Each row comes from the steps of one walk. Every step used is in the known rows, and no mark comes twice. Write the walk behind each row, first mark first.
Known rows
zibi > napi > mabit > meku: 4	-13	11	9	2	6	4	4	-6	3	0	-14	5	1	-3	10	-16	13	-8	-12	-14	-2	11	-13	-3	8	-13	3	13	0	36	-7	8	-5	0	6
zivoz > meku > kazok: 2	2	-3	-1	10	-13	-10	-5	4	-15	-10	19	5	9	0	-9	5	5	3	-4	22	-8	9	3	-11	-1	5	4	-3	7	-34	-6	-7	2	0	2
kazok > tulen > zivoz > meku > mabit > pade: -6	-10	-12	1	-7	-1	6	3	2	8	0	19	-13	-3	2	-6	15	-8	-28	13	4	-2	20	-4	-3	-1	13	-23	-12	13	-20	-14	2	-4	4	-13
bafe > kazok: 1	-1	-3	6	16	-1	-3	-6	1	11	-3	2	3	-5	11	-4	7	-7	1	5	2	1	-4	6	-7	-6	-4	-6	-4	6	-2	4	-6	1	-5	-3
kazok > ziboru: -4	6	-8	-7	23	-2	5	1	-4	1	6	9	0	1	-9	-5	-4	10	13	-9	-13	2	7	-3	7	-1	-3	-9	-8	-5	13	2	-2	-2	-2	-4
zibi > napi > mabit: 0	-12	6	2	5	10	11	3	-1	-4	2	-20	7	-1	-2	11	-20	4	-4	-8	-21	-7	10	-14	-5	-4	-7	-1	8	4	27	-4	6	-1	4	2
meku > kazok > tulen > mabit > matos: -7	1	1	-18	-33	4	17	8	2	1	-5	7	-17	5	-9	2	1	6	-9	6	5	2	-1	18	-16	7	8	6	-3	13	-23	-5	-13	12	-4	-1
napi > mabit: -1	-4	9	-1	13	3	6	-3	1	-4	3	-11	6	2	-2	3	-3	9	-5	-4	-5	0	6	-11	-5	-15	-3	-6	8	6	13	-2	1	-5	-2	-1
meku > kazok > ziboru: 1	12	-6	-11	38	-5	5	-9	-2	-5	0	15	7	5	-15	-9	-6	11	21	-9	-1	-1	8	6	0	5	2	-5	-8	-2	-7	-2	-8	0	-5	0
tulen > zivoz > meku: -3	2	-11	1	2	-1	-5	7	3	2	-2	12	-11	0	8	-9	-6	-5	-5	7	2	-4	11	-15	0	1	3	2	-9	4	-10	-8	-5	-3	7	-3
pade > mabit: 0	6	3	5	-13	-1	1	-4	0	7	1	3	-5	-5	6	5	11	-7	7	-8	10	-1	-4	-8	-8	5	5	-4	7	3	-21	-3	-2	2	-1	-2
zibi > napi > mabit > tulen > kazok: 6	-7	3	5	-18	-3	17	0	1	19	-12	-34	-5	-8	-2	5	-21	6	11	-15	-2	-2	16	-8	-8	-4	-12	2	8	6	23	-3	18	-1	3	-3
lubof > bafe: -5	-2	-2	-2	-16	0	1	7	2	8	5	-4	5	4	8	6	-7	-6	-10	1	-9	-5	3	0	1	-1	-2	12	9	-5	7	5	-7	-4	-6	1
kazok > meku > mabit > napi: -11	6	2	8	-17	8	-9	-13	-7	16	13	-9	-5	1	1	2	5	21	-5	-8	-22	10	9	-12	-5	0	1	-6	11	6	-21	-6	5	-4	0	-4
tulen > mabit > napi: -9	-1	5	-2	-28	10	0	-3	-3	8	5	3	-10	-5	5	6	2	2	-10	-10	-20	5	-2	-3	-9	-1	-3	3	2	1	0	-4	3	-7	4	3
zibi > napi: 2	-6	-1	5	-8	8	1	6	-3	0	-2	-11	1	-3	2	9	-14	-8	-1	-4	-13	-6	2	0	-2	7	-5	5	2	-2	9	-1	6	5	5	1
zivoz > meku > mabit: -5	-8	-7	7	2	-1	-12	-3	-1	-4	0	4	1	4	4	-11	14	-2	-16	-4	3	-1	10	-5	-2	-16	0	-3	0	9	-29	-6	5	-5	4	-2
napi > mabit > meku > kazok: 5	0	10	-3	24	-3	2	-14	0	-1	-4	-1	10	8	-12	-7	-6	28	0	-8	7	2	13	-8	-5	6	-4	3	13	6	6	-10	-1	-10	-7	8
matos > mabit > meku > kazok: 2	-3	6	-8	22	-15	-9	-17	-4	0	-5	12	9	7	-13	-9	-1	5	-5	-8	23	9	2	7	-5	5	-6	10	3	5	-9	-3	-1	-4	-4	14
meku > mabit: -3	-2	-4	3	12	5	1	-6	-2	3	5	-7	4	0	-4	-7	10	-1	-12	-4	-5	6	4	-4	2	-10	0	-3	6	6	-20	-4	7	-6	0	-4
lubof > bafe > kazok > ziboru: -9	2	-10	-5	30	0	2	3	-2	18	6	7	7	1	8	-4	-5	-3	3	-5	-12	-2	3	6	1	-12	-10	-6	-5	-4	20	10	-14	-5	-13	-5
pade > mabit > tulen > zivoz > meku: 1	10	-7	10	-17	-6	-9	-5	4	20	-7	9	-23	-7	22	-8	-3	-12	12	-9	25	-1	6	-17	-15	2	6	5	-9	6	-6	-7	-4	-3	11	-2
mabit > meku > kazok: 6	2	2	-2	11	-9	-6	-10	-2	3	-6	12	3	5	-9	-9	0	21	4	-6	12	4	6	5	-2	14	1	6	4	-1	-8	-4	-2	-4	-7	8
pade > mabit > meku: 4	3	6	12	-17	-6	-9	-3	-4	17	1	4	-8	-4	4	1	12	4	4	-11	14	6	-4	-10	-2	14	-1	-4	10	1	-11	-5	-2	-4	-4	4
napi > mabit > tulen > kazok > bafe > lubof: -1	0	-4	-1	8	-7	-5	0	3	21	-7	-30	-8	-3	9	-13	4	28	12	-20	-4	-1	11	0	-14	-3	-6	-22	0	7	45	-1	12	-14	-10	-2
zivoz > meku > kazok > bafe: -4	-6	-10	3	13	-3	-24	-7	3	-7	-13	15	-2	11	3	-12	10	7	-6	-5	13	-12	12	-2	-17	10	11	-7	-11	8	-26	-7	-5	-1	-5	1
kazok > bafe > lubof: -4	-1	-8	-3	12	3	-16	9	-2	0	3	-9	0	3	11	-10	9	14	0	-10	-14	-5	0	5	-5	6	1	-18	-7	-1	26	0	-1	-7	-8	1
tulen > mabit > matos: -7	1	1	-6	-36	12	12	9	1	-3	0	-11	-17	6	-2	1	-2	-5	-10	-1	-17	-1	-8	10	-9	-9	-2	10	-1	3	-1	-5	-2	0	-1	2
bafe > kazok > meku: -4	4	-4	5	5	-5	-6	-6	-3	21	-1	-9	-1	2	0	-2	1	4	8	8	1	1	1	-3	-8	-6	-3	-6	-2	10	-24	0	-11	8	-10	-4
meku > mabit > tulen > kazok: 1	3	-10	5	-9	-9	6	-10	0	22	-7	-18	-10	-7	-7	-15	9	6	6	-12	6	9	8	6	0	-6	-3	-2	5	7	-21	-3	17	-6	0	-6
tulen > zivoz: -1	5	-4	-2	10	7	7	2	0	10	2	2	-10	-4	5	-5	-11	-5	-2	7	-8	2	4	-8	5	8	5	3	-5	1	8	-6	-2	-2	6	-3
lubof > bafe > kazok: -6	-4	-4	2	12	0	-2	2	3	20	0	-1	9	-1	17	4	0	-15	-9	5	-2	-3	0	7	-5	-9	-5	6	2	-1	12	8	-10	-2	-12	-2

Write each row's walk
-16	4	-4	6	-19	8	1	2	-1	30	8	-23	-4	10	4	0	1	-2	-12	7	-21	1	4	3	-10	-15	-4	3	11	10	-19	0	-8	1	-18	-10 => lubof > bafe > kazok > meku > mabit > matos
-1	0	-6	-2	12	5	-10	-9	2	1	-8	5	0	6	-2	-9	4	5	-1	-5	0	-6	5	2	-10	16	9	-9	-11	5	-17	-6	-5	-4	-8	3 => meku > kazok > bafe
-8	2	-9	6	-10	12	3	8	3	4	1	4	-15	4	5	-15	0	-4	-20	5	-12	0	7	-6	-4	-5	8	0	-1	11	-6	-10	3	-2	7	-8 => tulen > zivoz > meku > mabit > matos
2	1	3	5	-30	-10	12	-1	-2	25	-7	-41	-11	-1	-10	5	-24	17	19	-16	-9	-1	20	-16	-15	-4	-11	3	11	11	8	-7	12	3	-2	-4 => zibi > napi > mabit > tulen > kazok > meku
-6	7	-8	4	-16	-7	4	-1	-5	22	1	-23	-7	1	-16	-10	13	21	4	-6	-8	6	15	-9	3	-6	-2	-7	11	12	-62	-9	4	1	-9	-12 => tulen > kazok > meku > mabit
5	17	-1	-1	13	-9	-1	-14	-7	13	-1	22	-2	2	-10	-7	8	22	24	-21	10	4	5	-3	-3	20	0	-7	2	-1	-12	-7	-10	-6	-9	3 => pade > mabit > meku > kazok > ziboru
-2	1	1	1	-18	0	4	-13	-3	4	9	-13	0	6	-19	3	13	6	-8	1	-11	-1	12	-3	-4	-19	5	-19	2	7	-44	-14	8	-5	-10	-5 => kazok > meku > mabit > pade
-1	4	-9	-8	30	-2	-13	-3	0	-6	-3	0	9	5	6	-15	7	19	7	-12	-4	-8	5	12	-11	9	5	-13	-6	1	4	-4	-6	-6	-12	5 => meku > kazok > bafe > lubof
0	-6	9	-8	4	-6	5	-16	2	-10	1	5	7	4	-8	8	5	-20	-15	1	7	0	-1	10	-8	-23	-4	-13	-7	4	-4	-2	9	-7	-3	5 => matos > mabit > pade
-10	8	0	2	-31	8	3	-3	-4	11	7	-20	-12	10	-16	-3	2	13	-5	1	-22	4	6	-2	-7	-8	2	-4	11	12	-26	-8	2	4	-8	-7 => kazok > meku > mabit > matos
3	0	6	2	-5	-9	12	-8	4	18	-10	-23	-7	-4	-4	-4	-5	15	12	-12	10	4	12	-7	-8	-10	-7	-6	7	7	13	0	13	-6	-1	-3 => napi > mabit > tulen > kazok
-2	-8	6	-3	10	-11	-11	-6	-5	6	2	6	3	5	-5	-3	2	-2	-14	-6	13	11	-2	1	-2	-2	-11	4	4	2	9	1	5	-6	-3	12 => matos > mabit > meku
-12	-11	-15	-1	-1	-7	-5	17	5	27	-4	15	-13	-4	30	-4	-4	-16	-23	17	11	-4	14	-8	-8	5	4	4	-8	10	-2	4	-21	2	-3	-12 => lubof > bafe > kazok > tulen > zivoz > meku
-15	-14	-9	-11	-23	-3	8	15	0	27	2	1	-7	-5	16	5	6	-14	-23	8	0	2	4	11	-12	-7	-7	8	-3	8	-14	5	-18	1	-9	-5 => lubof > bafe > kazok > tulen > mabit
6	12	0	7	-31	-15	3	-9	3	33	-13	-9	-19	-12	6	-3	9	-2	23	-17	25	5	0	-1	-11	7	0	-5	4	6	-21	-1	6	1	0	-5 => pade > mabit > tulen > kazok
0	-1	0	-6	-4	-19	2	-10	1	20	-12	-12	-7	-5	-4	-8	-4	-6	6	-9	27	13	-1	10	-9	-8	-9	4	-3	9	-7	4	14	-1	1	4 => matos > mabit > tulen > kazok
2	-2	9	2	4	-2	7	-11	3	11	-3	-15	-2	-1	3	0	-11	10	9	-8	8	2	8	-4	-11	-16	-4	0	4	5	32	1	9	-7	2	3 => napi > mabit > tulen
3	7	-10	1	-2	-1	6	-5	3	22	-4	-4	-18	-5	8	-10	-15	-9	5	-1	3	5	5	-4	-2	2	5	9	-9	-1	32	-2	5	-5	7	0 => mabit > tulen > zivoz
-1	5	-9	-13	12	-1	14	-2	3	14	-5	17	-9	-5	-1	-6	-8	6	-1	13	11	3	10	-1	-4	26	13	2	-7	9	-17	-7	-15	7	2	-6 => meku > kazok > tulen > zivoz
-10	2	-9	11	-2	13	-12	-5	-2	13	5	11	-10	-4	18	-12	3	8	-19	-2	-16	5	14	-21	-3	-1	6	-7	2	6	-4	-9	7	-10	11	-5 => tulen > zivoz > meku > mabit > napi
-9	-13	-7	-9	-5	-2	4	7	-2	18	-3	7	-11	-8	10	2	14	-9	-13	11	6	5	-2	12	-10	-8	-4	-3	-11	15	-22	2	-13	5	-3	-5 => bafe > kazok > tulen > mabit
-2	-2	3	-4	2	-11	-4	-14	1	7	-5	-5	-4	1	3	-3	-6	-14	-1	-9	22	8	-2	10	-10	-17	-7	12	-6	5	11	6	10	-3	6	8 => matos > mabit > tulen
1	-1	-2	0	7	-5	20	0	-3	20	-5	-25	-7	-4	-8	-1	-23	17	25	-24	-13	-1	20	-7	-4	-5	-13	-6	0	1	41	-2	14	-4	0	-5 => zibi > napi > mabit > tulen > kazok > ziboru
2	5	-7	11	-31	-5	-8	-8	2	36	-14	-13	-23	-10	9	-7	18	-3	17	-19	18	0	0	-2	-17	17	3	-14	-4	6	-11	-4	4	-3	-6	-5 => pade > mabit > tulen > kazok > bafe
1	7	-11	-3	12	-6	-5	-4	5	-2	-8	19	-3	4	2	-13	-7	-1	1	3	15	-7	14	-6	-5	7	9	7	-10	7	-28	-10	-10	-1	5	-1 => tulen > zivoz > meku > kazok
-4	0	15	0	-14	13	16	1	5	-1	3	-16	-3	6	-3	4	-12	12	-5	-2	-12	-3	0	-5	-11	-10	-1	-7	12	8	32	-3	5	-1	-4	-3 => napi > mabit > matos
-10	2	-3	1	-9	-6	-6	0	-1	27	5	-12	2	5	9	3	-3	-4	-4	5	-8	-4	6	-1	-7	-5	-7	5	4	4	-15	4	-16	3	-17	-5 => lubof > bafe > kazok > meku
-3	-1	-12	-3	25	-9	-27	3	1	-13	-9	10	7	10	12	-18	11	21	2	-13	5	-12	11	5	-17	5	6	-13	-12	6	-8	-5	-7	-4	-11	4 => zivoz > meku > kazok > bafe > lubof
-5	10	-15	9	18	1	-3	-18	-2	42	1	-16	-13	-5	8	-18	-6	-3	5	4	-4	11	12	-7	-8	-11	-1	4	-9	13	-13	-7	-2	-4	-1	-8 => bafe > kazok > meku > mabit > tulen > zivoz
-6	2	2	4	-15	13	7	0	0	4	5	-12	-5	1	-2	-5	4	1	-11	0	-16	6	-4	8	-5	-9	2	-3	7	6	4	-4	8	-1	-2	-5 => meku > mabit > matos
4	6	-5	2	-16	-13	5	-6	4	21	-13	-12	-13	-6	-3	-5	-1	5	18	-8	15	4	4	5	-3	1	-4	-1	-1	1	-1	0	10	-2	0	-2 => mabit > tulen > kazok
3	3	0	0	11	5	14	-10	5	20	-1	-14	-12	-5	8	-6	-23	0	3	-3	-3	2	15	-15	-6	-5	-1	5	-3	5	42	-6	5	-10	6	0 => napi > mabit > tulen > zivoz
-4	-1	-7	-4	-1	0	11	10	0	15	0	10	-14	-8	9	-1	-7	4	-11	14	1	5	9	-8	3	19	10	-5	-6	6	10	-3	-8	3	5	-8 => kazok > tulen > zivoz
-9	1	-10	7	-8	-7	-6	-14	0	39	4	-25	-5	4	10	-6	0	-6	-2	-2	-4	6	11	4	-13	-23	-6	11	4	7	-16	4	-4	-6	-13	-4 => lubof > bafe > kazok > meku > mabit > tulen
-1	2	-12	10	-17	-17	-8	-4	3	17	-12	-8	-13	-2	1	-18	14	6	3	-11	20	4	15	1	-6	-12	-3	-1	-2	12	-35	-4	14	-7	3	-6 => zivoz > meku > mabit > tulen > kazok
